Known rows, with every step that occurs:
rotu-faron-vodus-tanuk: -12  -60  -56  -47  57  -17  -46  -24  216  -35  -242  40  -23  -31  -171  78  -203  2  7  -85  -3  183  -199  -161  69  -258  -36  60  6  -113  99  -41  -66  148  42  -30  -99  12  22
vodus-tanuk: -9  5  -9  -35  1  -67  -39  106  -58  -64  -184  -28  -66  89  -31  -69  296  0  244  -65  23  89  -108  -104  67  416  10  -160  -37  57  130  -3  85  90  -78  92  -125  -275  45
faron-vodus-tanuk: -2  -46  -25  -78  61  26  -18  38  186  -45  -128  -32  15  130  -82  20  224  18  66  -108  -21  63  -96  -172  86  108  11  -30  -11  -33  147  -44  -70  158  15  -5  -244  -112  75
rotu-faron-bugop-noni-zatel-tafo: -31  31  -41  -26  73  39  -105  -80  233  -16  -256  57  -31  -152  -131  -61  -347  34  103  -14  24  157  -260  -112  49  -427  -168  -211  -12  -134  32  -2  -53  99  9  9  441  249  35
vodus-faron-rotu: 32  -16  19  -21  74  -54  33  -74  89  -68  -136  -11  -102  -64  -236  158  -49  -27  147  -47  -23  -9  -121  -204  87  243  -131  -157  -48  124  83  -23  59  9  21  -66  3  -211  96
rupa-tanuk-vodus-faron-rotu-tokeb-mokesu: -47  8  -67  -142  -96  -117  3  68  -44  -79  -27  28  13  -31  -215  158  -117  -39  127  -55  -68  -130  -135  -133  118  -21  -149  -166  10  -15  160  -79  -3  17  34  -71  82  205  128
tokeb-rotu: -5  -63  55  -90  38  13  -7  107  29  -6  18  21  71  57  13  -35  288  -26  50  -31  31  -51  -40  -84  87  50  7  -44  -65  141  55  -33  -52  57  -132  62  -33  -252  18
tokeb-mokesu-sede-fedur: 31  92  59  13  90  13  5  76  -76  -73  202  118  44  -52  88  -93  235  -32  -16  33  56  -65  -131  -19  103  -92  39  212  -82  83  85  35  169  175  -91  268  -201  43  -57
sede-fedur: 81  117  57  23  117  -40  -3  124  112  -107  23  112  -6  -141  43  68  288  47  157  -22  54  23  -228  -24  75  -142  108  -148  -62  99  104  86  81  154  -107  233  11  -97  2
sede-mokesu-tokeb-rupa: 40  117  9  24  221  -21  70  171  45  15  96  128  49  -55  70  -2  45  -34  144  56  40  5  -117  -16  106  138  -108  273  2  92  26  58  185  208  -55  249  -103  -264  49
fedur-sede-mokesu-tokeb-rupa: 4  150  51  64  70  4  -35  155  138  -103  209  99  65  -135  110  23  141  -22  86  27  99  75  -96  31  88  150  23  315  -6  32  89  107  130  198  -69  139  -104  -73  77
bugop-faron-rotu-tokeb-mokesu-sede-fedur: -48  6  24  -72  259  48  -136  5  152  -85  -22  76  22  -64  -35  -50  -92  -5  -20  -41  -38  70  -125  -53  101  -599  -120  23  -35  -18  24  13  99  105  9  -20  111  391  18
mokesu-sede-fedur: 71  36  79  68  128  -3  -16  98  -18  -105  45  114  -27  -96  79  12  169  27  76  32  55  32  -177  34  62  -123  147  -70  -13  3  127  37  274  177  -73  296  -15  -48  -43
rupa-tokeb-rotu-faron: -29  -8  25  -108  -7  49  -87  67  -32  -10  -241  73  48  20  -150  -168  73  23  -37  -27  -75  32  -89  -66  98  -430  26  -105  -20  -28  157  -69  -141  101  -62  -45  -37  -25  156
fedur-sede-mokesu-tokeb-rotu-faron-vodus: -17  78  42  74  67  24  -50  101  204  -96  135  102  96  -129  45  48  16  -37  24  19  87  77  -111  -20  112  -190  55  393  -11  -21  96  69  59  220  -13  61  -123  -6  76
fedur-sede: 1  89  55  18  -69  0  -83  86  167  -134  111  42  18  -103  48  -8  260  39  152  -38  91  81  -129  -14  41  83  59  7  -19  15  147  62  60  108  -96  71  20  -5  65
bugop-noni-zatel: 74  127  33  -21  162  90  -121  27  264  32  -100  24  -10  -43  -82  -98  234  17  214  -23  0  83  -113  -34  2  -103  -136  -382  -62  17  41  -13  -44  94  -68  103  420  195  46
tanuk-vodus-faron-rotu: 38  11  -26  -121  -23  -78  1  28  -43  -62  107  7  -45  -85  -166  341  -121  -131  187  -52  -19  3  -116  -185  79  229  -162  113  7  5  112  -27  16  -34  -24  -65  69  -100  117
tafo-zatel-noni: -17  74  -31  23  -63  0  -59  116  -107  74  -91  -3  -25  0  107  27  272  29  283  -13  16  -3  -103  -112  41  -61  -279  -614  -19  -76  67  71  129  93  -175  116  134  -245  -28
fedur-sede-mokesu-tokeb: 7  142  52  87  41  -7  -35  133  129  -101  160  102  54  -138  88  -2  137  -6  180  35  104  51  -136  16  86  -2  33  259  -9  21  117  96  167  196  -50  158  -42  -62  84
noni-zatel-tafo: -27  88  63  -132  -32  96  7  44  276  7  -144  -17  -2  -14  108  -123  25  110  436  -20  122  2  -235  -4  74  112  -190  -381  -55  -14  97  34  20  46  -59  156  382  223  60
sede-mokesu-tokeb: 52  103  12  42  172  -30  69  140  48  27  23  132  36  -64  45  -40  32  -6  286  66  48  -19  -174  -33  105  -98  -98  188  -5  86  65  44  246  211  -29  280  -16  -240  54
tanuk-vodus-faron-bugop-noni-zatel: 65  79  -34  -101  -36  -24  -49  9  44  -44  75  -4  -58  -62  -142  239  -69  -120  204  -40  -29  69  -96  -161  53  237  -198  39  1  -58  89  -18  -81  -21  -33  -36  251  92  139
rupa-tanuk: -1  2  -25  -92  -43  -89  15  104  69  -51  -104  45  -15  1  -143  -34  137  100  160  -59  -26  -152  -180  -63  65  -98  -57  -519  -1  36  180  -65  66  70  -38  122  145  70  73
taketap-noni-zatel-tafo: 39  15  76  -89  100  18  14  -71  32  18  -112  18  56  -6  -39  -145  14  89  361  25  148  170  -186  -2  105  19  -88  -248  -141  19  85  -1  -14  57  -115  103  429  166  78
sede-mokesu-tokeb-rotu-faron-vodus-tanuk: 3  22  -1  33  193  -11  39  129  52  13  -40  103  74  -7  0  8  -52  -70  98  41  28  16  -113  -81  143  -143  -45  352  -19  39  43  9  110  231  8  144  -184  -250  54
mokesu-tokeb-rotu-faron-bugop-noni-zatel-tafo: -44  -17  -3  -62  156  42  -82  -13  -29  40  -221  49  20  -73  -23  -150  -119  -60  122  76  -24  82  -140  -48  102  -296  -120  -131  -43  -36  -44  -38  16  158  -53  113  219  -95  40
tafo-zatel: 13  16  -16  -65  -23  -18  -39  140  -39  30  -67  -7  -20  -14  124  108  341  51  414  -29  9  -3  -89  -114  47  22  -203  -380  15  -22  84  28  114  118  -101  124  44  -271  -70
sede-mokesu-tokeb-rotu-faron-bugop-noni-zatel: 25  71  15  45  224  30  14  89  139  30  -26  108  73  -67  4  -47  -140  -52  149  79  40  11  -124  -52  112  -256  -144  264  -25  28  4  22  97  209  14  170  122  -37  82
noni-zatel: 51  51  58  -96  -4  55  46  55  335  -20  -82  -26  -20  26  47  -69  20  97  400  -25  96  46  -167  -32  24  136  -216  -127  -30  11  107  4  33  65  -28  157  263  231  113
vodus-tanuk-rupa-tokeb: -60  70  -25  -98  -61  -68  -93  154  -107  -63  -208  -18  -73  84  -79  24  96  -11  61  -58  -5  -26  -102  -77  90  410  26  25  -21  -27  195  -24  26  80  -61  31  -75  -102  131

Rows:
-12  100  49  84  43  -3  -52  124  138  -96  128  113  74  -157  64  22  23  -40  79  36  104  77  -123  4  99  -129  43  348  -15  8  87  82  115  196  -44  103  -66  -54  68 : fedur-sede-mokesu-tokeb-rotu-faron
4  50  -42  -142  35  -77  13  151  4  -60  124  37  -6  -11  -103  209  98  -54  -121  -79  -44  -33  -27  -63  74  536  -115  -125  13  36  77  -25  -97  17  -101  -1  -71  -5  69 : tokeb-rupa-tanuk-vodus-faron
-63  66  -6  -147  -55  -16  -91  131  0  -6  -100  62  8  -28  -110  124  -173  -12  -154  -24  -3  -130  -120  -50  96  -95  -24  192  -11  -50  168  -52  -90  53  -66  -5  119  90  138 : tanuk-rupa-tokeb-rotu-faron
-24  1  4  -34  32  -43  29  -82  61  -55  -182  -6  -52  -46  -201  74  -81  -35  172  -34  -37  43  -112  -192  120  148  -152  11  -49  103  56  -20  42  46  59  -123  -44  -88  97 : vodus-faron-rotu-tokeb-mokesu
15  -7  -12  -102  205  63  -155  19  261  -36  -63  24  -27  78  -112  -36  195  -5  -61  -133  -77  107  -72  -116  69  -269  -76  -123  -37  -52  75  -26  -102  92  -36  -29  -62  204  12 : bugop-faron-vodus-tanuk
-37  122  -8  -140  -70  -22  -75  135  19  -10  -73  58  -27  -14  -83  90  -69  35  -16  -26  -8  -147  -159  -40  76  19  -43  87  5  -45  205  -34  -16  64  -65  64  156  98  156 : tanuk-rupa-tokeb
-8  41  -50  -139  29  -71  14  126  16  -79  123  19  -4  -3  -103  190  29  -41  -134  -74  -45  -40  -30  -88  77  521  -142  -99  22  10  80  -26  -115  20  -78  -20  -29  46  104 : tokeb-rupa-tanuk-vodus-faron-bugop
10  48  41  -28  41  25  11  50  -80  -30  167  83  38  14  64  -146  193  -33  28  25  46  -64  -103  -46  86  -1  -45  200  -62  68  85  -9  173  139  -81  224  -169  12  -45 : tokeb-mokesu-sede
-63  45  -11  -155  -42  12  -88  111  71  -6  -87  55  30  -2  -128  153  -184  -12  -215  -42  -19  -129  -111  -78  106  -156  -13  240  -5  -79  178  -68  -145  81  -33  -45  49  137  150 : tanuk-rupa-tokeb-rotu-faron-vodus
40  6  0  -116  212  87  -131  0  329  -13  11  56  -2  29  -101  -22  153  22  -64  -122  -73  77  -100  -101  55  -465  -107  -150  -29  -41  67  -23  -95  88  -41  7  38  274  6 : bugop-faron-vodus
-30  75  34  84  57  9  -63  116  154  -111  87  77  81  -96  39  45  35  -54  21  9  86  95  -91  -30  118  -50  83  399  -17  -29  102  66  56  224  -9  46  -200  -45  83 : fedur-sede-mokesu-tokeb-rotu-faron-vodus-tanuk
43  123  -21  1  168  -68  71  173  -15  2  112  120  25  -74  -31  128  -38  -83  96  42  -4  -41  -95  -40  124  213  -129  242  9  62  52  30  135  164  -30  175  -103  -177  83 : sede-mokesu-tokeb-rupa-tanuk-vodus-faron
-85  27  -56  -146  -37  -47  -20  147  39  -34  -131  36  76  26  32  -21  26  28  154  -49  -33  136  -92  -11  94  126  -104  7  57  -48  65  -13  -38  104  -27  -62  52  128  85 : rotu-tokeb-rupa-tanuk-vodus
-5  -9  -57  -135  -69  -129  10  75  -22  -83  -12  21  -32  -49  -250  225  -100  -29  130  -71  -63  -161  -145  -144  89  39  -127  -321  16  -8  184  -83  17  -9  8  -25  137  119  133 : rupa-tanuk-vodus-faron-rotu
-11  -38  -49  -27  18  -38  -22  -61  185  -57  -199  62  -40  -117  -127  -10  -372  43  90  -24  33  152  -250  -145  45  -342  -153  10  22  -99  72  -12  18  99  15  33  211  76  59 : rotu-faron-bugop
-55  79  10  -158  -62  -7  -78  154  -18  -7  -46  47  19  16  -67  103  -24  -1  -119  -24  -8  -186  -93  -42  97  25  -10  143  -18  -10  179  -48  -73  49  -85  21  98  50  155 : tanuk-rupa-tokeb-rotu
-71  70  -13  -77  -50  -46  -95  146  -186  -69  -133  -5  -55  94  -45  -10  80  -46  -24  -32  4  -55  -73  -59  105  385  39  165  -32  -34  190  -33  72  102  -58  68  -155  -37  98 : vodus-tanuk-rupa-tokeb-mokesu-sede
-10  39  -42  -163  40  -67  11  185  17  -54  156  44  32  -2  -41  164  99  -27  -104  -76  -26  -47  -47  -37  66  433  -115  -119  24  18  88  -25  -75  36  -113  43  -35  35  66 : tokeb-rupa-tanuk-vodus
-34  -20  -9  -50  51  -64  28  -44  84  -73  -225  -15  -62  -37  -240  138  -110  -12  92  -55  -64  26  -90  -167  114  264  -141  -149  -16  78  66  -36  9  33  63  -159  -7  -68  120 : vodus-faron-rotu-tokeb-rupa-tanuk
0  24  -35  -88  154  -61  10  102  -95  -3  -68  65  -18  -23  -18  -69  80  -13  62  35  -67  14  -91  -7  74  189  -110  -174  13  31  18  -34  101  165  -90  188  -63  -196  59 : mokesu-tokeb-rupa-tanuk
4  -44  18  -64  125  -21  -10  71  -123  26  -94  53  20  2  20  -123  159  -53  170  62  -29  18  -82  -50  91  -44  -52  -35  -32  85  2  -44  102  156  -104  182  -43  -373  40 : mokesu-tokeb-rotu
-8  -59  -5  -55  132  -34  -26  35  -95  27  -172  74  5  -54  -38  -91  -42  -68  121  64  -30  86  -122  -59  90  -227  -65  32  -23  28  -19  -47  87  164  -76  146  -23  -295  20 : mokesu-tokeb-rotu-faron
-48  -36  8  -109  7  60  -100  57  -20  -30  -287  40  54  79  -175  -156  85  9  -97  -56  -93  50  -59  -102  116  -360  66  -57  -21  -66  171  -84  -191  127  -26  -107  -162  -37  176 : rupa-tokeb-rotu-faron-vodus-tanuk
-5  29  -40  -133  -48  -69  -4  27  -69  -58  87  10  -3  -65  -130  266  -147  -144  192  -41  -23  30  -105  -179  104  160  -187  260  -1  6  89  -24  -4  -4  2  -102  15  -4  112 : tanuk-vodus-faron-rotu-tokeb-mokesu
-17  -90  23  -67  45  -7  -28  59  67  -5  -89  61  56  -28  -64  21  -12  -44  -29  -31  34  43  -97  -102  85  -193  -12  40  -51  63  25  -37  -75  68  -89  7  -8  -155  -9 : tokeb-rotu-faron
-4  16  -21  -121  184  48  -167  43  260  -36  -35  20  -35  68  -103  56  100  -19  -128  -132  -68  56  -76  -107  71  -210  -84  -22  -35  -71  84  -28  -100  82  -35  -33  -16  269  23 : bugop-faron-vodus-tanuk-rupa
16  43  -49  -98  121  -86  5  94  -139  -10  -27  60  -45  -50  -78  56  34  -77  55  26  -90  32  -68  -36  85  305  -134  -99  16  16  13  -40  59  120  -80  129  -79  -206  77 : mokesu-tokeb-rupa-tanuk-vodus-faron
-35  162  18  -97  -26  -6  -77  145  -62  -48  52  98  4  -50  -28  81  -46  -7  -155  5  7  -187  -146  -8  108  -57  18  262  -32  -32  196  -9  30  117  -62  128  12  206  113 : tanuk-rupa-tokeb-mokesu-sede-fedur
4  117  50  -53  26  63  -63  79  -133  -55  -43  115  43  5  -39  -252  242  34  -27  17  -55  -49  -114  -9  109  -342  66  12  -42  -10  196  -18  38  178  -62  131  -175  109  124 : rupa-tokeb-mokesu-sede-fedur
-11  8  -49  -108  155  -83  11  69  -128  -31  -31  43  -36  -60  -102  95  -87  -85  33  28  -89  -7  -73  -66  93  267  -167  -77  22  14  16  -48  78  119  -44  85  -68  -171  102 : mokesu-tokeb-rupa-tanuk-vodus-faron-rotu
-49  -2  -65  -83  19  -2  -74  -4  152  -37  -216  55  -2  -19  -191  76  -277  -18  -138  -75  -24  99  -178  -154  100  -298  -41  249  -7  -142  131  -55  -123  158  49  -68  -151  156  75 : rotu-faron-vodus-tanuk-rupa-tokeb-mokesu
-121  -73  -24  -123  104  -25  20  39  123  -83  -160  -9  74  -2  -61  35  -231  54  111  -41  -13  9  -129  -109  103  -71  -173  -40  38  15  69  -39  64  95  66  -123  99  87  138 : faron-rotu-tokeb-rupa-tanuk
-29  -14  -36  -102  30  6  -34  67  180  -42  -84  -34  5  115  -79  152  87  -2  -30  -106  -1  -15  -102  -161  91  215  -3  125  -9  -56  162  -49  -79  136  18  -15  -181  -34  86 : faron-vodus-tanuk-rupa
7  6  -38  -123  -45  -76  -10  27  -42  -60  27  1  -25  -74  -142  298  -156  -122  237  -50  -29  60  -118  -171  90  157  -168  157  23  -18  99  -28  15  -16  4  -100  91  -45  127 : tanuk-vodus-faron-rotu-tokeb
-1  12  -58  -153  -96  -113  -4  146  -14  -58  40  48  7  -22  -140  125  20  8  172  -63  -37  -143  -168  -78  69  -60  -93  -324  29  -30  195  -72  33  25  -46  80  175  141  96 : rupa-tanuk-vodus
-38  -107  8  -67  37  5  -28  15  93  -29  -94  39  59  -20  -65  -11  -117  -34  -55  -24  29  39  -100  -137  87  -220  -56  94  -36  23  27  -41  -98  70  -58  -27  57  -83  39 : tokeb-rotu-faron-bugop
-82  25  -28  -92  -49  -64  -110  140  -114  -59  -245  -10  -53  69  -103  56  -19  -49  -41  -56  -4  -7  -87  -89  105  295  38  116  -29  -45  164  -41  -38  75  -56  -23  -93  -88  117 : vodus-tanuk-rupa-tokeb-rotu-faron
-34  35  -11  -75  55  40  -62  81  86  -84  -42  14  33  97  -55  88  110  -21  -173  -71  -25  -46  -85  -115  126  31  92  241  -25  -84  192  -36  -75  202  29  16  -310  86  101 : faron-vodus-tanuk-rupa-tokeb-mokesu-sede-fedur
-21  19  -39  -155  71  -75  23  127  16  -77  123  18  6  -21  -125  246  -24  -58  -148  -77  -45  -68  -30  -91  84  488  -146  -101  16  38  76  -37  -85  13  -62  -45  -57  22  101 : tokeb-rupa-tanuk-vodus-faron-rotu
-67  82  -20  -124  -14  12  -141  94  22  -13  -115  59  10  -37  -142  92  -189  -26  -220  -19  -33  -120  -107  -69  89  -173  -38  129  -13  -84  144  -57  -135  67  -53  -46  236  163  158 : tanuk-rupa-tokeb-rotu-faron-bugop-noni
-53  -28  -24  -128  18  39  -63  83  123  -40  -119  -28  41  154  -100  93  119  -16  -123  -104  -39  -49  -48  -155  117  120  41  135  -15  -63  180  -73  -171  137  14  -82  -240  -25  135 : faron-vodus-tanuk-rupa-tokeb-rotu
